Known rows, with every way that one mark hangs from another
V[B[Q] S]: [-1.027  2.049  1.017 -1.842 -1.107 -0.591  0.350 -1.149 -1.494 -0.332
  1.199 -0.662  1.963  1.415 -1.497 -0.284 -1.843  1.639  0.591  0.038
 -3.392 -1.314]
C[B[Q] S[G]]: [-0.189  2.473  3.104 -1.791  1.481  1.620  0.277  0.004 -0.228 -0.183
  0.270 -0.227  5.216 -1.434 -1.464 -2.391  0.736  0.389 -0.143 -1.213
 -0.936  2.133]
Y[G[U[C]] V]: [-0.598 -1.926  1.945 -3.432 -1.689 -3.085 -1.825  1.827 -2.289 -1.423
 -1.812 -1.689 -0.244  1.022  1.869  1.871  0.004 -2.090 -1.252  0.620
  2.453  1.392]
G[B]: [-1.190  0.667 -1.399  0.045 -0.523  1.270 -0.506  0.601 -0.908 -0.244
  1.246 -0.881 -0.067 -0.129 -0.690 -1.281 -0.385  0.644 -0.242  0.040
 -0.500 -1.214]
S[G[B]]: [-0.857  1.703 -0.661 -1.422 -0.118  2.301 -1.713  1.636 -0.302 -0.777
  0.783 -0.375 -0.320 -0.891 -0.691 -2.244 -0.450  0.720 -0.348  0.562
 -0.284  0.122]
Y[C G V]: [-0.070 -2.619  2.307 -1.627 -0.941 -2.922 -2.074  2.038 -2.421 -2.153
 -1.733 -1.413 -0.125  2.833  1.001  1.320 -0.878 -1.736 -0.801 -0.180
  0.290  1.740]
G[B[Q] U[C[S]]]: [-4.666  1.205 -0.292 -3.945 -1.586  0.633 -0.138  1.504 -1.372  1.879
  0.962 -2.325  4.195 -2.373  0.034 -0.487  0.199 -1.212  0.343 -0.226
  0.106 -1.576]
U[C]: [-0.144 -0.883  0.124 -1.383 -0.310 -1.158 -1.693  0.154 -0.553  0.565
  0.341 -0.814  0.421 -0.909  0.718  0.585  0.748 -0.271  0.056  0.323
  2.030 -0.106]
Y[C[S] G]: [-1.699 -1.260  1.453 -2.253 -0.015 -0.705 -0.819  1.178 -1.402 -0.161
 -1.584 -0.457  1.378  1.593  0.794  0.325 -0.651 -1.937 -0.809 -1.643
 -0.838  1.412]
G[B U]: [-1.998  0.624 -1.740 -1.529 -1.898  1.291  0.096  0.863 -0.641  0.462
  0.136 -1.691 -0.083 -0.496 -0.220 -0.228 -0.066 -0.566 -0.785  0.869
  0.108 -1.775]
U[C[B[Q]]]: [ 1.433  0.023  1.656 -1.091  0.070 -0.495 -1.019 -1.531 -1.632  0.152
  1.124 -1.482  3.656 -1.300 -0.488  0.926  2.020  0.537 -0.094 -0.685
  1.655  0.271]
G[B[Q] U]: [-2.519  1.503 -1.249 -2.088 -2.057  1.360  0.675  0.955 -0.653  0.258
  0.651 -1.403  1.929 -1.068 -0.256  0.386 -0.069 -0.424  0.227  0.369
 -0.963 -1.633]
Y[C[B S] G]: [ 0.292 -0.961  2.383 -1.260  0.436 -0.182 -0.657 -0.254 -2.258 -0.518
 -1.463 -1.250  2.867  1.886 -0.424 -0.104  0.507 -1.173 -1.899 -1.949
 -0.221  1.798]
S[G]: [ 0.236  0.883  0.720 -1.597  0.381  0.843 -1.295  1.034  0.855 -0.597
 -0.431  0.613 -0.244 -0.813 -0.027 -1.067 -0.006 -0.006 -0.109  0.470
  0.277  1.328]
V[B[Q]]: [-1.272  1.464  0.316 -0.963 -0.860  1.185 -0.301 -0.660 -1.593 -0.482
  1.544 -0.814  1.882  0.000 -1.351 -0.033 -1.402  0.773  0.519 -0.690
 -1.821 -0.655]
C[B]: [ 2.114  0.216  0.970  0.802  0.608  0.505  0.216 -1.672 -0.990 -0.391
  0.062 -0.859  1.483  0.149 -1.058 -0.508  1.178  0.691 -1.032 -0.429
  0.656  0.407]
U[C[S[G]] Q]: [-3.778  0.593  2.534 -3.257  0.491  2.395 -1.428 -0.245  0.988  1.119
  0.069  0.853  3.166 -2.291 -0.116 -2.141  0.819 -0.831  0.265 -0.662
  0.832  2.164]
Y[G]: [ 0.673 -0.392  0.398 -0.385  0.066 -0.185 -0.591  0.233 -0.608 -1.659
 -0.970  0.938 -1.044  1.336  0.668  0.877 -0.379 -0.275 -0.631 -1.202
 -0.411  1.365]
Y[G[U]]: [-0.166 -0.200  0.072 -1.878 -1.445 -0.171  0.066  0.615 -0.425 -0.718
 -2.131  0.269 -0.891  1.000  1.324  1.549 -0.108 -1.395 -1.120 -0.457
  0.176  0.688]
V[B[Q] N S]: [-2.082  3.131  1.758 -1.822 -1.199 -1.214  0.318 -1.830 -1.611 -0.140
  0.831 -1.662  1.345  1.805 -0.784 -0.181 -1.559  2.576 -0.807  0.500
 -3.393 -1.050]

Rows
[-0.700  0.682  2.517 -1.741  0.752 -0.154 -0.012 -0.894 -1.672  1.025
  1.191 -1.513  5.812 -1.655 -0.773 -0.459  1.584 -0.050 -0.274 -1.461
  0.832  0.616] : U[C[B[Q] S]]
[-2.468  1.696  3.420 -5.738 -2.296 -3.100 -2.625  0.570 -2.412 -0.367
 -0.947 -4.197  0.012  1.218  0.681 -0.653 -1.446  0.473 -2.214  3.111
  0.710  0.399] : Y[V[B N S[G[U[C]]]]]
[-5.632  2.286  0.421 -3.218 -1.182  4.921  0.281  0.292  1.210  0.967
 -0.310  0.294  2.877 -1.762 -1.018 -2.992 -0.017 -1.040 -0.446 -0.085
 -1.121  0.628] : C[S[G[B U[Q]]]]
[-4.642  2.207  1.349 -4.961 -2.358  1.176 -1.880 -1.127  0.412  0.952
 -0.662 -1.171  0.781 -0.694  0.616 -1.106  0.766  0.737 -1.505  2.051
  0.069 -0.444] : V[N S[G[B U[C Q]]]]
[-0.768  0.291  2.283 -3.757 -0.513  0.775 -0.710  0.706 -0.515  1.179
 -2.098 -2.545  3.402 -0.797  0.061 -1.421  1.117 -2.112 -1.569  0.204
  1.045  1.374] : Y[C[B S[G[U]]]]
[-2.255 -0.669  3.524 -3.275  0.244 -1.647 -1.741  3.206 -0.837 -0.321
 -1.137 -2.067  2.542  0.401  0.197 -1.918 -0.909 -2.132 -0.278  0.752
  0.204  2.080] : Y[C[S[G]] V]
[-3.473  2.926  0.896 -2.472  0.505  2.575 -0.442  1.894 -0.201  0.005
  1.314 -0.466  3.684 -1.771 -1.181 -2.869 -0.924  0.328  0.490 -0.722
 -2.203  0.551] : C[S[G[B[Q]]]]
[-4.200  0.010  1.795 -4.489 -1.545 -0.168 -1.630  4.128 -1.489  0.195
 -0.994 -3.850  2.448 -0.145 -0.059 -2.074 -1.065 -2.654 -1.108  1.466
  0.213  0.334] : Y[C[S[G[B U]]] V]
[-4.091  3.346  2.297 -3.761 -2.331  2.005 -0.280 -2.543  0.326  0.332
 -1.340 -0.631  0.347  1.133 -0.298 -1.218 -0.944  1.246 -1.785  1.529
 -2.163  0.392] : V[B N S[G[U[Q]]]]
[-1.518  0.784  2.065 -3.346 -0.660 -0.193  0.654 -0.640 -1.587  1.823
 -0.054 -2.178  5.676 -2.094 -0.030  0.370  1.793 -1.232 -0.525 -0.672
  1.192  0.160] : G[U[C[B[Q] S]]]
[-2.632  0.510 -1.111 -3.438 -2.353  0.362 -0.958  1.045 -1.176  1.033
  0.995 -2.211  2.229 -2.278  0.375  0.799  0.714 -0.838  0.336  0.539
  1.080 -1.896] : G[B[Q] U[C]]
[-4.616  1.673  2.089 -3.291 -0.669  3.403  0.770 -0.080  1.858  1.271
 -1.531  1.145  2.899 -1.540 -0.053 -1.697  0.324 -1.795 -0.228 -0.359
 -0.646  2.012] : C[S[G[U[Q]]]]
[ 0.139  0.103  2.759 -2.253  0.902  1.017 -1.396  0.343 -0.819  0.481
 -0.740 -1.779  3.436 -0.337 -0.662 -2.105  0.821 -1.015 -1.080 -0.520
  0.540  1.858] : Y[C[B S[G]]]
[-3.665  0.583 -0.029 -4.219 -2.026  3.454 -2.356  0.190  0.515  0.652
  0.359 -0.511  1.066 -2.550 -0.091 -1.144  1.026 -0.806 -0.184  0.936
  1.827 -0.082] : S[G[B U[C Q]]]
[-1.872  2.162  3.886 -2.328 -1.413 -3.184 -0.399 -0.574 -3.615 -2.836
 -0.279 -1.781  0.999  4.380 -0.273  0.670 -2.422  1.948 -1.573  0.083
 -3.686  0.945] : Y[G V[B[Q] N S]]
[-1.563  0.702  2.510 -5.931 -2.290 -2.504 -2.677  1.442 -2.463 -0.628
 -0.514 -3.174  0.373  0.872  0.093 -0.924 -1.545 -0.168 -1.081  2.716
  0.871  0.104] : Y[V[B S[G[U[C]]]]]
[-2.167  3.884  1.278 -2.872 -0.552 -0.431 -1.020  0.427 -0.263 -0.653
  0.484 -0.996  1.251  0.493 -0.313 -1.311 -0.465  2.302 -0.768  1.094
 -2.970 -0.431] : V[N S[G[B[Q]]]]
[-3.756 -1.285  1.215 -3.396 -2.694  0.843 -1.704  0.510 -2.155 -1.551
 -0.705 -1.093  0.892  0.713  0.496  0.402  0.138 -1.299 -1.144  0.159
  1.331  0.695] : Y[G[B U[C Q]] V]
[-0.927 -0.735  1.432 -1.803 -1.446  1.967 -0.484 -2.982 -0.398  1.238
 -0.484 -0.861  2.774 -1.495 -0.127  0.513  2.685 -0.747 -1.013 -0.158
  2.682  0.509] : G[U[C[B] Q]]
[-0.533  1.835  2.020 -2.730  0.216  1.617  0.487  0.269  0.010  0.552
 -1.553 -1.293  3.261 -1.239 -0.538 -1.992  1.124 -0.962 -1.636  0.068
  0.632  1.570] : C[B S[G[U]]]
[-4.057 -0.201  1.700 -1.931 -0.011  1.562 -0.109 -1.320  0.311  1.593
  0.537  0.514  3.487 -1.455 -0.139 -1.177  0.677 -0.834  0.365 -0.976
  0.453  0.963] : U[C[S] Q]
[-0.669  0.060  3.179 -4.051 -1.365 -2.228 -2.935  1.614 -2.520 -1.551
 -0.338 -2.955  0.351  2.450 -0.893 -1.662 -2.516  0.131 -0.663  2.065
 -1.224  0.418] : Y[C V[B S[G]]]
